In the rows, zero is written as 128.
Known rows, with every step that occurs:
vora > lugir > sutek > fomu > rivu: [167 136 150  77 102  52 160 115 120 150 143 122 138 132  84 203 158 106
 110 127  52 154]
lugir > sutek: [146 126 155 134 109 100 158 149 142 133 124 106 158 143 105 134 153 151
 129 136  74 130]
vora > lugir: [133 116 155 145 129  99 133 110 133 133 133 132  96 107 132 169 145 125
 118 142 128 145]
sutek > fomu: [164 155 118  97 124 105 167 128 132 110 175 132 121 137  98 119 152 131
 114 142  75 130]
beza > sutek > fomu > vora > lugir: [210 185  82  78 146 112 174 120 139 171 176 123  38 143 130 143 118 120
  86 153  90  98]
beza > sutek > lugir > rivu > fomu: [163 177 119 105 173 162 143 147 164 149 140 105 119 110 111 146 161 155
 100 174  53  77]
lobu > fomu > rivu > lugir: [149 140 136  65 104  62 124 101  90 123 110 124 117 124 125 183 160 161
 170 126 134  66]
rivu > fomu: [155 134 146 148 127 148 160 126 157 117  97 111 140 119  94 133 136 134
 115 174  79 120]
rivu > lugir > sutek: [103 138 150 129 139  92 133 145 134  98 108  93 158 116 118 156 177 178
 142 146  82  80]
fomu > vora > lugir > sutek > beza: [191 150 118 106 124  64 145 132 151 149 137 113  85 125 108 154 128 131
 101 155 110 134]
fomu > rivu > lugir > vora: [130 122 128  85 144  98 132 134  94 123  99 114 137 125 145 215 169 169
 135 185  75  91]
sutek > fomu > vora: [184 161  79  75 127  77 168 142 143 124 169 133  97 158  92 103 130 126
 111 153  91 138]
rivu > lugir: [103 134 135 125 152 111 124 129 131  90 113 114 119 103 143 144 166 170
 142 157 118  78]
sutek > lugir: [133 144 145 109 141 103 134 126 156 111 134 143 132 129 118 130 162 132
 109 130 121 146]
fomu > sutek: [183 150 102  90 144 117 155 156 155 138 133 125 125 156 130 105 108 152
 150 164  99 134]
beza > sutek > lugir: [171 171 131 102 156 155 151 126 154 150 140 129  85 135 157 132 143 134
  99 140 108  97]
vora > lugir > rivu > fomu > sutek: [154 149 117 116 161 101 130 152 164 140 132 102 138  99  87 169 140 152
 131 191  55 126]
beza > sutek: [184 154 124 122 140 174 163 128 131 164 135 120  69 135 164 124 125 146
 116 151  99  76]
lugir > vora: [141 123 132 143 134 110 157 146 126 119 142 115 136 145 137 169 162 174
 114 189  81 129]
rivu > fomu > sutek > lugir > vora: [174 179 120  96 164 114 159 162 190 110 113 108 181 149  92 159 144 158
 101 209  52 146]
fomu > vora: [167 132  98 108 131  97 150 147 145 141 124 132  90 153 119 106 114 143
 130 161 130 134]
lobu > fomu > vora > lugir > sutek: [164 147 125 107  90  11 147 115 139 146 142 118 108 146  94 167 140 155
 140 119 138 121]
fomu > sutek > lugir: [170 171 112  69 157  99 143 153 176 123 139 135 142 151 122 113 124 141
 131 150 107 155]
sutek > lugir > rivu > fomu > vora: [142 158 106  95 165  90 126 165 176 117 128 118 153 119  65 132 160 154
 113 179  73 131]

Rows:
[206 178  93  87 166 141 140 173 162 131 140  96 142 101  79 117 134 170
 131 207  36  92] => lugir > rivu > fomu > sutek > beza
[175 144 142  64 125 101 128 125 107 128  93 109 131 105 119 183 158 144
 133 149  72  76] => fomu > rivu > lugir > sutek > beza
[194 168 108  78 112  71 152 132 143 134 149 122 124 155 116 116 119 170
 168 135 133 110] => lobu > fomu > sutek
[136 124 133  72 135 110 126 120  97 127  89 129 119 113 136 177 153 142
 150 154 107  90] => fomu > rivu > lugir
[142 129  95 112 151  62 121 150 135 151 151 126  84 116 106 152 140 152
 128 171 113 136] => fomu > vora > lugir > rivu
[160 169 116  95 172 145 134 148 145 149 165 117 100 118 139 135 162 160
 110 153  77  80] => beza > sutek > lugir > rivu
[167 158 100 102 160 129 142 180 163 132 130  99 165 117  73 122 132 174
 146 203  36 107] => lugir > rivu > fomu > sutek
[151 142 145  63  91  47 134 115  98 127 105 107 146 125 104 193 167 170
 170 117 105  71] => lobu > fomu > rivu > lugir > sutek
[130 122 167 146 117  76 146 126 143 140 128 112 132 115 114 181 157 134
 119 131  90 144] => vora > lugir > sutek
[162 158  76  75 145  49 142 145 137 133 193 125  95 126  77 148 150 135
 113 166  75 139] => sutek > fomu > vora > lugir > rivu
[170 182 102  54 138  47 122 153 156 124 172 121 148 142  96 128 154 185
 164 137 111 114] => lobu > fomu > sutek > lugir > rivu
[161 141 121 135 136 100 150 122 164 137  95 117 105 119  87 154 119 121
  98 181 105 139] => rivu > fomu > vora > lugir
[189 152 148 118 112 116 156 138 142 130 140 104 129 120 110 129 151 146
 112 142  75 108] => lugir > sutek > beza
[156 129 109 118 135  71 137 126 142 148 129 134  72 134 124 147 119 127
 116 157 145 148] => fomu > vora > lugir
[192 182  99  42 146 143 163 115  99 152 143 119  77 128 140 166 145 130
 115 151  58  53] => beza > sutek > fomu > rivu > lugir
[155 141  94 115 150 112 140 170 152 135 119 102 137 117  66 124 139 170
 131 201  59 109] => lugir > rivu > fomu > vora
[187 159 117 109 145 141 165 151 177 130  97 108 152 138  93 117 112 144
 130 190  68 126] => rivu > fomu > sutek
[178 185 110  69 131  43 147 145 156 114 162 121 149 167 113 159 153 183
 143 155 114 126] => lobu > fomu > sutek > lugir > vora
[179 160 102  80 109  56 178 159 149 129 161 110 144 167  67 118 141 137
 112 142  54 140] => lugir > sutek > fomu > vora
